Each row comes from the steps of one path. Every step used is in the known rows, and no mark comes twice. Write the path behind each row, first mark first.
Known rows:
nuveg/gopeg/nolu/bevo: -0.55 -2.36 -3.61 -0.58 -1.93 0.22 -2.13 0.20 0.37 8.03 -0.81 0.15 1.99 1.54 1.86 1.69 0.04 0.15 3.46 -3.30 3.22 2.06 -0.15 0.81 0.84 3.55 -0.19 -1.66 0.18 0.22 -1.56 1.06 -2.46 -0.19 0.74 -0.94
nezi/votib: 1.60 1.67 1.73 0.62 0.70 -0.13 1.13 -0.14 -0.47 -2.25 2.57 0.03 -0.28 -1.60 1.31 -1.57 2.50 0.93 0.27 -1.62 -0.94 -0.34 -0.46 -1.95 -0.66 -2.84 0.59 0.04 -0.78 0.41 -0.38 -0.71 1.02 -0.11 0.02 -0.51
bevo/nuveg/gopeg/nolu/nezi/votib: 0.48 -0.18 -1.66 -0.47 -0.94 0.12 -0.44 -0.06 -0.79 -2.07 0.68 -1.79 1.59 0.30 2.30 -3.99 4.66 0.17 3.77 -4.60 -0.71 1.63 -2.49 -0.53 -0.16 0.70 1.50 -2.83 -0.77 -1.25 0.33 -0.26 -2.56 1.23 0.16 -4.40
votib/nezi/nolu/gopeg/toremu: 2.75 -1.60 -0.77 -0.04 0.20 -1.83 0.33 0.37 1.28 -4.05 4.67 0.38 0.79 1.21 -1.30 -0.27 -0.72 1.44 0.50 -4.53 1.73 2.01 -0.88 -1.49 0.85 1.54 2.47 -1.64 -3.36 -0.83 -2.67 -1.38 0.28 4.79 -0.27 1.96
gopeg/nolu: 0.94 -0.37 -0.70 0.39 -0.37 0.83 0.47 -0.45 0.48 2.06 -1.64 0.87 0.65 1.43 1.10 0.20 -1.19 -0.94 1.20 -0.46 0.78 1.61 1.05 1.86 0.60 0.88 -0.77 -1.31 -0.01 -0.78 -2.53 -0.56 -0.96 0.39 3.31 -1.20
nolu/nezi: 0.09 0.43 0.82 -0.01 0.73 -0.49 0.68 -0.01 -0.37 -3.62 2.81 0.08 -1.71 0.79 0.50 -1.96 -0.63 -1.90 1.26 -0.30 -1.39 -0.88 -1.42 -1.11 0.24 -1.54 0.55 -0.69 -0.89 -0.88 2.04 -0.20 0.84 -0.96 1.68 0.22
nuveg/gopeg/toremu: -0.98 -0.92 -2.47 -0.91 -1.27 -0.59 -1.62 -0.07 -0.77 2.40 -3.06 -2.84 1.87 0.57 0.80 -2.72 0.85 0.96 1.81 -5.18 2.35 2.49 -0.86 0.74 0.89 3.97 1.07 -0.76 1.35 -0.29 -3.04 -0.24 -2.05 2.93 -0.61 -0.66
nuveg/gopeg: -1.25 -0.22 -2.66 -0.64 -1.34 0.26 -2.00 0.33 0.30 1.73 -0.87 -1.92 0.96 -0.55 0.52 -1.70 2.24 0.35 1.56 -1.49 0.91 1.01 -0.53 0.26 -0.31 2.03 1.10 -0.30 0.35 -0.30 -0.41 0.09 -0.81 1.40 -1.99 -1.51
gopeg/toremu/bevo/nolu: -0.31 -3.24 -1.54 -1.13 -1.17 -0.56 -2.48 -0.89 -0.55 1.80 -4.39 -2.29 1.71 1.41 0.25 0.01 -1.81 1.13 -0.17 -1.45 2.97 1.98 -0.55 -0.14 2.50 3.23 1.36 -1.82 0.36 -0.84 -6.83 0.97 -4.69 0.75 0.66 -1.68
votib/nezi/nolu/gopeg/toremu/bevo/nuveg: 2.28 -3.68 -2.10 -0.65 -1.44 -1.75 -1.91 -0.11 0.73 -1.10 2.22 -0.24 3.25 0.59 -0.49 0.36 1.67 2.63 -1.60 -3.21 3.47 1.74 -3.22 -1.71 1.78 3.23 2.82 -2.65 -3.26 1.08 -4.94 0.17 -4.59 4.12 -2.31 0.11
toremu/bevo/nuveg/gopeg: -1.99 -2.55 -3.48 -1.23 -2.44 0.15 -3.83 -0.28 -0.51 4.31 -2.59 -2.57 3.73 -0.73 0.78 -1.99 4.63 1.73 -0.64 -0.69 2.35 0.54 -3.07 0.07 0.57 3.68 0.96 -1.46 0.76 1.85 -3.58 1.22 -5.67 0.97 -3.60 -2.41
bevo/nolu: -0.03 -1.39 -1.36 -0.72 -0.21 -0.24 -1.17 -0.34 0.43 -0.64 -0.89 -1.40 0.11 0.53 -0.93 2.25 -1.57 0.56 0.88 1.22 -0.29 0.66 0.54 0.54 0.68 1.80 1.06 -0.94 -0.12 -2.23 -0.94 1.35 -1.58 0.34 -1.53 -2.19
nezi/nolu/bevo: 1.87 -1.65 -0.69 0.11 -1.20 -1.32 0.24 -0.16 0.87 0.01 3.65 2.35 -0.63 -0.17 -0.19 5.57 0.06 0.38 0.86 -0.85 1.48 -0.08 -0.45 -1.27 0.21 -0.62 0.21 -1.35 -2.11 0.49 -1.13 1.69 -0.59 0.50 -0.88 2.21
nezi/nolu/bevo/toremu/gopeg: -1.50 -3.18 -3.38 0.02 -1.78 -0.98 -1.81 -0.31 0.43 4.01 4.44 -0.07 2.55 -0.01 0.75 7.75 -1.61 1.30 0.30 -0.42 3.15 1.19 -1.98 -0.74 1.55 0.60 3.06 -1.14 -0.71 1.93 -5.79 2.44 -2.25 1.08 -2.95 -0.55
nolu/gopeg: -0.50 -1.70 -0.83 -0.44 0.39 -0.09 -1.04 1.06 0.33 2.93 2.70 -0.74 0.49 1.22 0.89 -0.56 -1.25 0.96 1.36 -1.54 0.22 1.57 -0.46 -2.11 1.33 2.23 1.60 -0.33 -1.73 0.89 -0.52 -0.49 0.52 0.43 -0.95 0.41
nolu/gopeg/toremu: 0.04 -2.24 -1.16 -0.88 0.55 -0.48 -1.82 0.88 -0.44 3.11 0.29 -1.55 1.06 2.09 1.21 -1.14 -2.27 1.91 1.96 -5.65 1.58 2.72 -0.60 -1.91 2.67 4.05 0.72 -0.84 -1.16 0.35 -3.75 -0.95 -0.26 2.15 2.47 1.23
nolu/gopeg/toremu/bevo/nuveg: -0.73 -4.26 -1.94 -1.47 -1.29 -0.47 -4.06 0.29 -1.15 6.01 -1.93 -1.78 3.52 2.22 1.69 -1.14 0.33 2.92 0.05 -4.15 3.44 2.46 -3.25 -2.02 3.34 6.15 0.69 -1.89 -0.99 2.86 -5.83 0.07 -4.72 1.91 0.12 -0.57
toremu/gopeg: -2.75 0.04 -1.64 0.33 -0.10 0.81 -1.48 0.18 0.05 2.21 1.49 -1.81 1.86 0.45 0.99 0.74 -1.20 0.47 -0.36 1.06 0.12 0.33 -0.53 -0.04 0.65 0.14 1.41 0.26 -0.13 0.67 -0.93 -0.51 -0.55 1.22 -0.62 -0.79

Write each row's path:
-3.59 -1.49 -2.72 -0.32 -0.46 0.38 -1.92 0.21 -0.90 3.44 0.85 -2.18 2.94 -0.17 0.99 1.94 -1.04 1.38 -0.67 0.13 1.21 1.16 -1.64 0.90 1.14 1.05 3.26 0.19 1.11 1.65 -4.88 0.39 -1.82 0.43 -2.03 -2.23 | bevo/toremu/gopeg
0.53 -4.52 -3.57 -1.40 -3.30 -2.18 -3.01 -0.37 -0.15 1.91 -0.66 -0.91 3.13 0.62 -0.56 3.73 3.87 2.94 2.11 -5.57 4.14 2.10 -3.38 0.11 0.76 4.68 0.39 -2.35 0.14 0.26 -4.25 2.22 -4.29 4.66 -2.63 -0.57 | nezi/nolu/bevo/nuveg/gopeg/toremu
-1.99 -3.45 -3.18 -1.41 -2.47 -0.89 -3.70 0.58 -0.52 5.15 -1.39 -1.35 2.98 0.16 0.48 1.99 3.88 2.44 1.16 -2.29 2.60 0.50 -2.69 -0.94 0.00 5.02 0.00 -1.30 0.73 1.39 0.08 2.57 -3.42 0.96 -3.71 -0.92 | nolu/bevo/nuveg/gopeg
-3.38 -3.20 -3.33 -0.42 -1.06 -0.31 -2.95 0.50 -1.20 7.62 2.33 -1.20 3.26 0.72 2.31 4.89 -1.69 2.02 0.20 -1.12 2.80 1.06 -1.82 -1.04 1.72 2.28 2.51 -0.17 0.65 2.36 -3.85 1.87 -2.03 -1.13 -1.46 -0.66 | nolu/bevo/toremu/gopeg
-1.49 -2.20 -4.02 -1.04 -2.06 0.55 -2.32 -0.59 -0.33 3.42 -2.35 -1.39 2.41 1.51 2.24 -2.14 3.09 -1.07 2.12 -2.54 2.12 1.19 -3.09 0.78 1.30 2.72 0.83 -3.18 -0.46 -0.27 -2.42 0.61 -5.93 0.39 1.17 -4.57 | toremu/bevo/nuveg/gopeg/nolu/nezi
0.45 -3.26 -1.75 -0.33 -1.55 -0.36 -1.44 -0.17 -0.40 5.84 -1.42 1.67 2.49 2.08 0.83 4.80 0.42 1.27 1.97 -2.10 1.49 1.04 -1.02 1.26 0.85 3.91 -0.92 -2.20 0.41 1.24 -1.17 2.25 -3.24 -0.45 1.78 -0.76 | gopeg/nolu/bevo/nuveg
2.39 -0.67 -0.47 0.37 0.16 -1.07 0.38 0.29 2.42 -4.88 6.71 1.23 0.26 -0.09 -1.34 1.24 -0.59 0.44 -0.20 -1.30 0.37 0.84 -0.48 -2.25 -0.01 -0.21 2.84 -1.21 -4.21 -1.31 0.64 -0.47 1.06 3.01 -2.18 0.86 | votib/nezi/nolu/gopeg
2.02 -2.68 -1.13 0.23 -1.39 -2.26 0.41 -0.22 0.86 -1.49 4.18 2.02 1.46 -1.26 -1.51 6.37 0.78 1.21 -1.16 -1.95 2.19 -0.29 -1.80 -0.64 -0.52 -0.32 3.24 -1.27 -1.96 0.74 -1.82 2.52 -1.38 0.32 -2.32 1.22 | votib/nezi/nolu/bevo/toremu
-0.60 -3.40 -1.19 -1.12 -1.73 -0.69 -2.70 -0.80 -1.52 2.98 -4.01 -1.05 3.19 0.70 0.95 -0.39 1.76 2.12 -1.29 -2.43 2.95 0.93 -2.45 -0.05 1.69 3.51 0.40 -1.44 0.81 1.94 -5.89 0.30 -5.36 1.03 0.49 -0.51 | gopeg/toremu/bevo/nuveg
-2.25 -3.08 -3.61 -0.09 -2.37 0.19 -3.06 -0.16 -0.60 7.58 0.28 0.15 4.06 2.53 2.23 4.87 -1.12 1.64 1.20 -0.33 2.19 1.70 -1.53 1.11 1.64 4.34 -0.38 -2.10 0.45 1.61 -1.86 1.57 -3.44 0.85 1.13 -2.13 | toremu/gopeg/nolu/bevo/nuveg
-0.70 -3.30 -1.84 -1.03 -0.26 -0.11 -2.59 0.55 -0.53 5.20 -0.39 -1.29 1.93 1.88 1.79 -2.68 -1.74 1.32 0.26 -3.61 3.53 2.56 -0.89 -2.71 3.27 4.03 1.38 -1.37 -1.17 2.15 -6.97 -0.69 -2.86 0.87 2.97 1.05 | nolu/gopeg/toremu/bevo
2.59 -0.79 -0.04 0.72 -0.60 -1.96 1.31 -0.37 1.62 -2.44 5.01 2.82 0.29 -0.76 -0.90 5.12 0.41 0.10 -1.02 -0.20 1.91 -1.00 -0.22 -1.73 -0.99 -1.49 1.02 -1.16 -2.44 -0.73 1.58 1.63 0.20 0.90 -0.98 2.69 | votib/nezi/nolu/bevo
1.53 -3.29 -3.21 -0.93 -2.88 -2.88 -2.21 -0.47 0.33 -0.14 1.32 -0.50 3.53 -0.41 -1.02 2.89 3.73 3.00 0.57 -5.49 3.68 1.44 -3.14 0.40 -0.70 4.50 1.77 -2.73 -1.03 -0.24 -1.15 2.09 -3.64 4.90 -2.43 0.23 | votib/nezi/nolu/bevo/nuveg/gopeg/toremu
0.11 -3.71 -2.28 -0.44 -1.26 -0.50 -0.81 -0.10 -0.90 8.42 -0.76 1.26 2.20 1.55 1.62 5.51 -2.16 1.35 2.34 -3.68 3.03 1.99 -0.62 1.71 1.86 2.66 0.80 -1.72 0.22 1.57 -4.74 2.29 -2.48 -1.81 2.62 -0.95 | gopeg/nolu/bevo/toremu
-1.72 -2.89 -3.66 -1.92 -1.20 -0.96 -3.27 -0.56 -0.67 0.67 -3.54 -4.34 1.36 2.02 0.98 -3.99 -0.63 0.18 2.44 -4.33 3.33 1.85 -2.47 -1.16 2.37 3.19 3.23 -2.84 -0.27 -2.01 -5.28 1.11 -4.96 1.23 0.77 -3.64 | nuveg/gopeg/toremu/bevo/nolu/nezi
1.27 -4.30 -2.29 -1.21 -1.63 -1.11 -2.83 -0.38 0.29 0.85 0.53 -0.72 2.65 1.79 0.23 0.78 0.57 2.34 -0.10 -3.70 3.34 2.46 -2.84 -2.26 3.15 3.94 1.78 -2.87 -1.96 1.94 -7.84 0.43 -5.27 3.91 -1.33 -0.04 | nezi/nolu/gopeg/toremu/bevo/nuveg
1.11 -3.09 -1.73 -0.53 -1.43 -1.48 -0.26 -0.12 0.10 2.62 2.65 1.63 0.92 -0.50 -0.59 7.01 -0.42 1.29 0.52 -1.75 2.30 0.64 -1.38 -0.78 0.83 0.23 2.35 -1.57 -0.62 1.45 -4.55 2.72 -2.25 0.25 -1.98 0.52 | nezi/nolu/bevo/toremu
-1.03 -2.30 -2.66 -1.29 -1.98 -0.68 -3.17 -0.05 -1.24 2.85 -4.30 -3.27 3.38 0.46 0.20 -2.11 3.57 2.61 1.56 -5.43 2.42 2.29 -2.46 1.30 0.74 5.77 0.60 -1.19 1.69 0.36 -2.70 0.46 -3.95 4.08 -1.02 -1.78 | bevo/nuveg/gopeg/toremu
-2.19 -2.01 -2.71 0.10 -1.15 0.60 -1.02 -0.12 0.10 7.98 1.68 0.45 2.04 2.02 3.08 3.79 -3.04 -0.03 1.55 -0.08 2.54 1.75 -0.29 0.77 1.87 1.85 -0.78 -1.56 -0.07 0.73 -2.38 0.83 -1.33 -0.53 2.52 -1.01 | toremu/gopeg/nolu/bevo
0.75 -1.18 0.17 -0.96 0.29 -1.39 -0.61 -0.93 -1.74 -3.40 -0.05 -2.52 -0.30 0.78 2.15 -3.60 0.82 0.56 1.30 -3.99 1.21 0.68 -1.94 -3.14 1.95 -0.53 3.15 -2.39 -1.13 -2.11 -4.66 0.26 -2.96 -0.32 2.82 -2.10 | gopeg/toremu/bevo/nolu/nezi/votib
-1.58 -3.13 -4.06 -1.81 -2.10 -0.39 -4.37 -0.49 -0.35 4.73 -4.54 -4.16 3.01 1.41 0.71 -2.76 -0.09 1.96 0.68 -3.13 4.36 2.38 -1.02 -0.09 1.86 4.54 2.33 -2.04 0.87 -1.28 -7.47 0.92 -5.70 2.36 -1.20 -3.52 | nuveg/gopeg/toremu/bevo/nolu
0.03 -0.88 -2.92 -0.60 -1.46 0.34 -1.25 -0.61 -0.92 0.54 0.09 -1.94 2.07 0.04 3.33 -4.38 4.75 -0.12 2.29 -3.71 1.16 1.29 -3.13 -0.99 0.40 0.51 2.11 -2.98 -1.21 0.20 -2.97 0.17 -5.18 0.13 0.58 -5.00 | toremu/bevo/nuveg/gopeg/nolu/nezi/votib
1.55 -1.65 -1.12 -0.02 -0.17 -0.31 0.22 0.61 1.48 -0.36 5.65 0.45 -0.49 0.82 -0.18 2.55 -0.94 0.19 1.34 -1.51 0.26 1.75 -0.35 -2.34 1.42 0.47 1.78 -1.42 -2.95 0.06 -2.33 -0.04 -0.15 2.80 -0.85 0.02 | nezi/nolu/gopeg
1.21 -3.32 -2.04 -0.59 -0.61 -0.86 -1.18 -0.16 0.47 1.55 1.95 -0.12 1.32 1.75 0.99 -0.49 -1.51 0.79 0.20 -3.37 3.67 2.90 -1.61 -2.75 3.27 2.04 2.18 -1.99 -2.64 1.12 -8.22 -0.42 -3.26 3.47 0.78 0.78 | nezi/nolu/gopeg/toremu/bevo
1.94 -2.64 -1.07 -0.04 -0.19 -1.51 -0.21 -0.21 1.53 -1.19 3.32 0.26 1.85 0.93 0.02 -0.61 -0.34 0.99 -1.14 -3.85 4.14 1.54 -1.62 -2.72 2.05 1.38 2.64 -1.92 -3.64 0.58 -5.69 -0.90 -2.31 3.37 -0.29 1.38 | votib/nezi/nolu/gopeg/toremu/bevo
1.04 1.82 1.42 0.26 1.47 -0.72 1.72 0.02 -1.04 -6.60 3.57 0.07 -2.24 -0.81 1.68 -3.59 2.12 -0.43 1.81 -2.27 -1.66 -1.21 -1.50 -3.39 -0.13 -3.54 1.93 -0.64 -1.68 -0.84 1.80 -0.76 1.73 -1.13 2.36 -1.14 | nolu/nezi/votib
0.07 -3.33 -3.83 -0.97 -3.08 -1.34 -3.09 -0.19 0.66 2.47 0.87 0.35 2.29 -0.40 -0.48 4.81 4.20 1.73 1.62 -2.21 2.75 0.81 -2.43 -1.16 -0.16 3.27 0.77 -2.18 -0.65 0.89 -0.92 3.36 -3.83 3.05 -4.48 -0.97 | nezi/nolu/bevo/nuveg/gopeg
-0.64 -2.58 -2.75 0.44 -1.67 -1.78 -0.72 -0.05 0.71 0.48 5.96 0.49 2.91 -0.40 0.04 6.99 -0.58 1.81 -1.60 0.01 2.96 0.21 -2.37 -0.99 0.22 -0.61 4.07 -1.27 -1.84 1.09 -2.43 1.53 -1.38 1.26 -2.73 -0.41 | votib/nezi/nolu/bevo/toremu/gopeg
2.94 0.99 0.15 0.90 -0.27 -1.25 2.01 -0.64 1.85 -6.60 3.73 1.96 -0.16 -0.98 -1.91 1.88 1.54 -0.26 -1.48 0.68 0.42 -0.90 -0.36 -0.13 -1.29 -2.45 1.70 -1.18 -2.01 -1.65 0.91 0.37 0.28 2.28 -1.88 0.86 | votib/nezi/nolu
